Each row was made from one walk, in order. Every step used is in the known rows, and no mark comes twice. Write each row's walk.
Known rows:
X -> E -> C -> M -> B -> K -> H: [-0.90  0.32 -0.81  0.28  0.37 -4.66 -0.46  0.60 -0.04  0.60  2.38  0.96
  0.06  0.09  1.50 -1.40 -1.96 -1.98  0.31  0.71 -3.05 -0.57  1.44 -0.46
 -1.36]
X -> E -> M -> B -> K: [-1.27  0.05 -1.05 -0.70 -0.27  1.73 -0.73  0.12  0.05 -1.51  3.61  1.50
  1.64  0.06 -1.34 -1.48 -1.02  0.19 -0.72  0.95 -0.41 -1.42  0.37 -0.97
 -0.43]
R -> H -> K: [-0.26  0.24  1.69 -0.15  0.54  0.35  0.19  0.83  0.31  3.23 -0.73 -1.65
 -0.44 -1.44 -2.67 -0.33 -0.16 -1.60 -1.07 -1.42  1.87  0.31  0.70  0.19
  0.98]
B -> K -> H: [-0.36 -1.22  3.20  0.52 -1.94 -3.24  1.62 -1.52  0.59 -0.14 -0.41 -1.92
 -0.59 -3.16  2.94  0.43 -1.26  0.67 -0.33  1.59  2.58  0.09  0.05 -0.23
 -0.34]
M -> C: [ 0.93 -0.77 -3.38  1.85  0.31  0.36  1.51  0.27  0.93 -0.34 -1.39 -0.85
  0.42 -1.73 -0.82  0.64  1.21 -1.54  0.98 -0.89 -0.26  1.28 -1.02 -0.80
 -0.69]
K -> H -> V: [-0.70 -2.09  5.31  1.08  0.66  0.38  2.23 -1.23  0.88  0.56 -3.10  0.21
  0.14  0.34  6.82 -0.43 -1.59 -0.64  0.65  1.48  1.31  0.68 -0.08  1.69
 -0.76]
U -> R -> H -> K: [-0.97 -0.39  2.29  0.82 -0.99  0.59  0.64  0.37  1.04  1.09  0.47 -1.54
 -1.00  1.64  0.97 -0.03  0.58 -3.62 -0.19 -1.01  1.12  1.29 -0.45 -0.74
  1.85]
X -> E -> C -> M -> B -> K: [-0.54  0.70 -2.80  0.27  0.41 -3.87 -0.88  0.89 -0.39  0.52  3.32  0.31
  0.05 -0.13 -0.31 -1.62 -1.24 -1.49  0.20  0.26 -3.24 -0.62  1.24 -0.54
 -0.71]
H -> K -> B -> M -> C -> E: [ 1.80  1.96  0.54 -0.18 -0.80  0.66  0.13 -1.48 -0.59 -0.13 -3.03  1.49
 -1.21  0.18 -4.32  1.36  0.84  0.62  0.31 -0.76 -0.92  0.32  0.33  0.76
  0.84]
H -> K -> B -> M: [ 1.72  3.20  1.09 -0.32 -1.22  2.07  0.04 -1.16 -0.64 -0.01 -2.70  1.16
 -1.52  0.26 -3.54  1.25  0.55  1.81  0.41 -0.59  0.15 -0.47  0.25  0.75
  1.87]
K -> B -> M -> C -> E: [ 1.68  1.16  0.39 -1.35  0.04  0.26  0.26 -1.04 -0.09 -1.66 -3.23  1.24
 -1.14  2.66 -1.59  1.97  1.91  1.07  1.13 -0.25  1.05  0.44 -1.64  0.91
 -0.04]
K -> B: [ 1.90  2.38  1.40 -0.78 -0.39 -0.26  0.52 -0.88  0.94 -1.55 -0.45  0.86
 -1.29 -0.17 -1.99  2.63  1.05  1.91  0.97 -0.74  0.78  0.05 -1.57  1.08
  0.26]
R -> H -> K -> B -> M -> C -> E -> X: [ 0.17  0.40  2.44 -1.42  1.23 -2.27 -0.71  0.21  0.03  3.33 -1.98 -0.23
 -1.13  0.96 -3.07  1.67  0.29 -1.46 -0.79 -1.49  1.75  0.64  0.41  0.51
  0.14]
H -> K: [ 0.89  1.58 -0.76  1.48 -1.19  2.48  0.57 -0.61 -0.22  0.53 -1.39 -0.41
 -0.13 -2.54 -2.88  0.01 -0.12  0.26  0.01 -0.83 -0.60  0.25  0.63  0.23
  1.54]
B -> M -> C -> E: [ 0.09 -1.47 -3.24  0.12  0.23  3.19  0.35 -0.17 -1.02 -1.00 -4.76 -0.92
  0.75  2.89  0.89 -1.08  1.79 -0.90  0.83  0.39  1.90  1.21 -1.34  0.05
  0.25]
E -> C: [-0.16  1.88 -3.06  1.37 -0.58 -0.03 -0.34  1.49 -0.07  0.59 -1.96  0.09
 -0.02  0.30  2.94 -0.14  0.69  0.16  1.17  0.12 -1.23 -0.07  0.65 -0.38
  0.05]
R -> H -> K -> B -> M -> C -> E: [ 0.39  0.08  2.33 -1.31  0.95 -1.20 -0.04  0.03  0.04  2.74 -2.11 -0.15
 -1.10  0.44 -3.97  0.64  0.57 -1.72 -0.90 -1.47  1.36  0.52  0.45  0.56
  0.18]
R -> U: [ 0.10 -0.09  0.46 -0.45  0.22  1.68  0.10  0.59  0.00 -1.92 -2.50  0.02
  0.10 -2.81  1.98 -0.21  0.97  1.24 -0.28 -1.55  4.30 -1.48 -0.63  0.46
  0.51]
B -> X -> E: [-0.36 -1.34  1.89  0.48 -0.24  0.87  0.03  0.97 -0.01 -1.04  3.73 -3.01
  0.52  0.83  1.71  0.07 -0.51  1.67 -0.69  0.48  1.33  0.33 -0.76 -1.10
  0.42]
H -> V: [ 0.40 -1.55  0.37  1.32  1.11  3.12  1.14 -0.75 -0.44  0.90 -0.09 -2.44
 -0.04  0.08  2.01 -1.35  0.41  1.44  0.23  0.51  0.40  0.52 -0.36  2.01
  1.27]
B -> K -> H -> V: [-0.33 -2.09  4.09  0.69 -1.18 -2.91  1.84 -1.90  0.18  0.70 -0.09 -2.34
 -0.88 -2.57  3.76 -0.25 -1.33  1.33 -0.55  2.01  2.16  0.07  0.47  0.65
 -0.06]
X -> E: [-0.51  0.64 -0.39  0.36  0.41  0.31  0.20  0.30  0.35 -1.59  3.28  0.30
  1.20  1.23 -1.47 -0.94 -1.32 -1.61  0.37  0.24 -0.89  0.07 -0.37 -0.21
 -0.43]
X -> E -> M: [-1.86  0.48 -1.56 -0.66  0.34  2.82 -0.88  0.70 -0.31 -1.99  3.00  2.47
  2.01  2.96 -0.03 -0.76 -0.84 -0.88 -0.08  0.91 -0.42 -1.02 -0.20 -0.81
 -0.20]
E -> C -> M -> B: [ 0.29  0.78 -5.20  1.03  0.23 -1.54 -0.84  1.40 -0.38  1.80 -1.76 -0.60
 -0.59 -1.98  2.57 -1.00  0.89 -0.37  1.02 -0.73 -2.48 -0.03  0.70  0.21
  0.13]

Which walk is each row?
[ 0.38 -2.23 -3.06  1.32  0.99 -2.25  0.28 -0.43  0.60 -0.05 -1.71 -0.77
  1.03 -0.88 -0.18  1.89  0.81 -2.30  0.71 -0.90 -0.54  2.50 -1.15 -0.12
 -1.85]
M -> C -> E -> X
[ 0.25  0.13 -4.37  0.98  0.10 -1.74 -0.93  1.65 -0.50  1.99 -1.11 -1.59
 -0.76 -1.86  3.50 -0.77  0.95  0.55  0.63 -0.58 -1.93  0.01  0.66 -0.17
  0.30]
E -> C -> M -> B -> X
[ 0.28 -0.14 -3.30  0.35  0.00  4.08  0.57  0.46 -0.84 -0.60 -4.55 -1.05
  0.30  2.79  1.32 -0.95  1.83 -0.19  1.10  0.35  2.50  0.43 -1.31 -0.56
  1.07]
B -> M -> C
[ 0.85  0.85  2.71 -1.28 -0.03 -0.93 -0.20  0.06  0.50 -1.64  2.51  1.04
 -0.96  1.81 -0.65  3.09  0.78  2.59 -0.01 -0.04  0.29 -0.47 -1.06 -0.57
 -0.32]
K -> B -> X -> E -> M -> C
[ 1.05 -1.69  2.84  0.90 -1.19 -0.79  1.71 -1.73  1.36  0.85 -0.64 -2.51
 -0.44 -6.37  0.62 -1.79 -0.88  1.93 -0.68  0.64  1.40 -0.13  0.50  0.66
 -0.52]
M -> B -> K -> H -> V
[-0.11  0.85  2.65 -1.29  1.17 -3.42 -0.90  1.24 -0.20  3.76  1.21 -0.46
 -1.70  0.39 -2.30  0.81 -0.33 -1.05 -1.14 -1.44 -0.08 -0.28  1.27  0.06
  0.49]
R -> H -> K -> B -> X -> E -> C -> M
[ 1.39  2.38  1.24 -0.01 -0.68 -2.09 -0.63 -0.30 -0.63  0.98  0.97  0.75
 -1.90 -0.50 -2.48  1.91 -0.18  1.51 -0.15 -0.86 -2.48 -0.41  1.11  0.11
  1.11]
H -> K -> B -> X -> E -> C -> M
[ 1.13  1.83  1.82 -0.13 -0.85  0.00 -0.20 -0.52 -0.20  0.04  0.81  1.68
 -1.11 -0.27 -3.35  2.27  0.12  1.75 -0.48 -0.60 -1.46 -0.59  0.74 -0.63
  0.68]
H -> K -> B -> X -> E -> M -> C
[-0.76 -3.40 -1.36 -0.47 -0.31  3.47 -0.72 -0.77 -0.21 -1.81 -1.09 -0.35
  2.08 -1.24  0.84 -0.76  1.05  0.76 -0.95  0.22  0.73  0.95 -0.84  0.64
 -0.78]
C -> E -> M -> B -> X
[-1.06 -3.35  0.01 -0.64 -0.70  1.32 -0.16 -1.68  0.08 -1.64 -1.91  0.65
  1.88 -1.94  1.28 -0.79  0.14 -0.21 -0.88  0.89  0.71  0.74 -0.32  0.85
 -1.52]
C -> E -> M -> B -> K -> H
[ 0.73 -2.66 -1.67  0.33  0.56 -2.21  0.57 -1.07 -0.24  1.82  0.04 -3.02
 -1.01 -4.90  1.46 -1.50 -0.18  0.05 -0.22 -0.33 -0.09  0.36 -0.27  1.51
  0.49]
C -> M -> B -> K -> H -> V
[-0.87  1.76 -1.60  0.63  0.32 -1.52 -0.56  1.26 -0.01 -0.53  2.30  1.39
  0.83  2.26  0.40 -1.02 -1.19 -1.57  0.74  0.53 -2.74 -0.41  0.92 -0.73
 -0.87]
X -> E -> C
[-0.54  0.97 -3.01  0.35  0.92 -2.50 -0.93  1.22 -0.21  0.29  2.45  0.99
  0.44  0.65  0.04 -1.61 -1.13 -2.03  0.64 -0.05 -3.53 -0.40  0.93 -0.28
 -0.81]
X -> E -> C -> M -> B
[ 1.79  2.15  0.27 -1.20 -0.07  0.76  0.41 -0.64  0.01 -1.39 -3.00  1.18
 -1.49  2.63 -1.39  2.02  1.92  1.61  1.29 -0.28  1.55 -0.08 -1.62  0.48
  0.50]
K -> B -> M -> C
[-0.55  0.67  3.86 -1.74  0.71 -0.55 -0.72  0.89  0.11  2.54  1.34  0.19
 -0.86  0.77 -2.84  0.99 -0.27 -0.19 -1.58 -0.96  1.51 -0.65  0.82 -0.26
  0.66]
R -> H -> K -> B -> X -> E -> M
[-1.58 -0.10 -2.37 -0.26  0.73  1.74 -0.46  0.87 -0.08 -1.68  2.67  2.76
  1.96  2.63 -0.58 -0.41 -0.57 -1.75  0.12  0.67 -1.26 -0.68 -0.13 -1.37
 -0.91]
X -> E -> M -> C
[ 1.88  2.88  0.54 -0.03 -0.95  1.20  0.30 -1.05 -0.46  0.17 -2.89  1.39
 -1.55  0.06 -3.93  1.46  0.79  1.13  0.50 -0.78 -0.51 -0.20  0.32  0.36
  1.38]
H -> K -> B -> M -> C
[-1.15 -1.83  0.53  0.09 -0.01  1.69 -0.42  1.35 -0.27 -1.11  3.46 -1.29
  1.05  1.78  2.28  0.39  0.09  1.49 -0.87  0.77  0.99 -0.21 -0.55 -1.90
  0.08]
B -> X -> E -> M -> C
[-0.70 -0.96 -0.02  0.48  0.16 -1.28 -0.79  1.74 -0.65  0.18  3.43 -2.58
 -0.05  1.39  3.29  0.00 -0.29  1.14 -0.38  0.42 -0.53  0.11  0.06 -1.20
  0.32]
B -> X -> E -> C -> M
[-1.28 -2.53 -2.47 -0.55 -0.03  3.38 -0.71 -0.88 -0.61 -2.22 -1.58  0.88
  2.24  0.75  0.92 -0.24  1.01 -0.68 -0.34  0.43  0.54  1.10 -1.05  0.93
 -0.66]
C -> E -> M
[-0.93 -0.29 -0.30  0.37  0.92 -4.49 -0.35  0.38 -0.34  1.11  2.64  0.67
 -0.15  0.49  2.07 -1.80 -1.99 -1.61  0.17  0.99 -3.37 -0.59  1.69  0.12
 -1.19]
X -> E -> C -> M -> B -> K -> H -> V
[-1.29  0.26 -1.32 -0.57  0.25  3.06 -0.74  0.53  0.24 -1.62  2.76  2.15
  2.00  0.82 -1.08 -1.57 -0.91 -0.44 -0.29  0.59 -0.65 -1.16  0.09 -0.73
 -0.51]
X -> E -> M -> B
[ 1.43  1.56  0.45 -1.52  0.30 -0.75 -0.42 -0.90 -0.11 -0.97 -3.13  1.13
 -1.21  3.18 -0.82  3.02  1.60  1.28  1.21 -0.27  1.48  0.54 -1.69  0.80
 -0.09]
K -> B -> M -> C -> E -> X
[ 0.84 -0.67  0.76  0.94 -0.56  0.91  0.07  0.77  1.07  0.11  1.56 -2.40
  0.34 -3.52  0.04 -1.56 -0.25  2.18 -0.60 -0.31 -0.08 -0.21  0.31 -0.77
 -0.36]
M -> B -> X -> E -> C
[-1.63 -0.92  1.49 -0.60  0.31  0.98 -0.14 -0.38  0.09 -0.81  2.89  1.93
  1.45  0.65  0.99 -1.79 -1.81 -0.05 -0.72  1.66 -0.45 -1.41  0.81 -0.32
 -0.88]
X -> E -> M -> B -> K -> H -> V
[-1.63 -0.31  0.85 -0.73 -0.26  0.83 -0.29 -0.11  0.41 -1.43  2.64  2.28
  1.66  0.23  0.46 -1.35 -1.77 -0.36 -0.63  1.36 -0.15 -1.37  0.54 -0.92
 -1.04]
X -> E -> M -> B -> K -> H
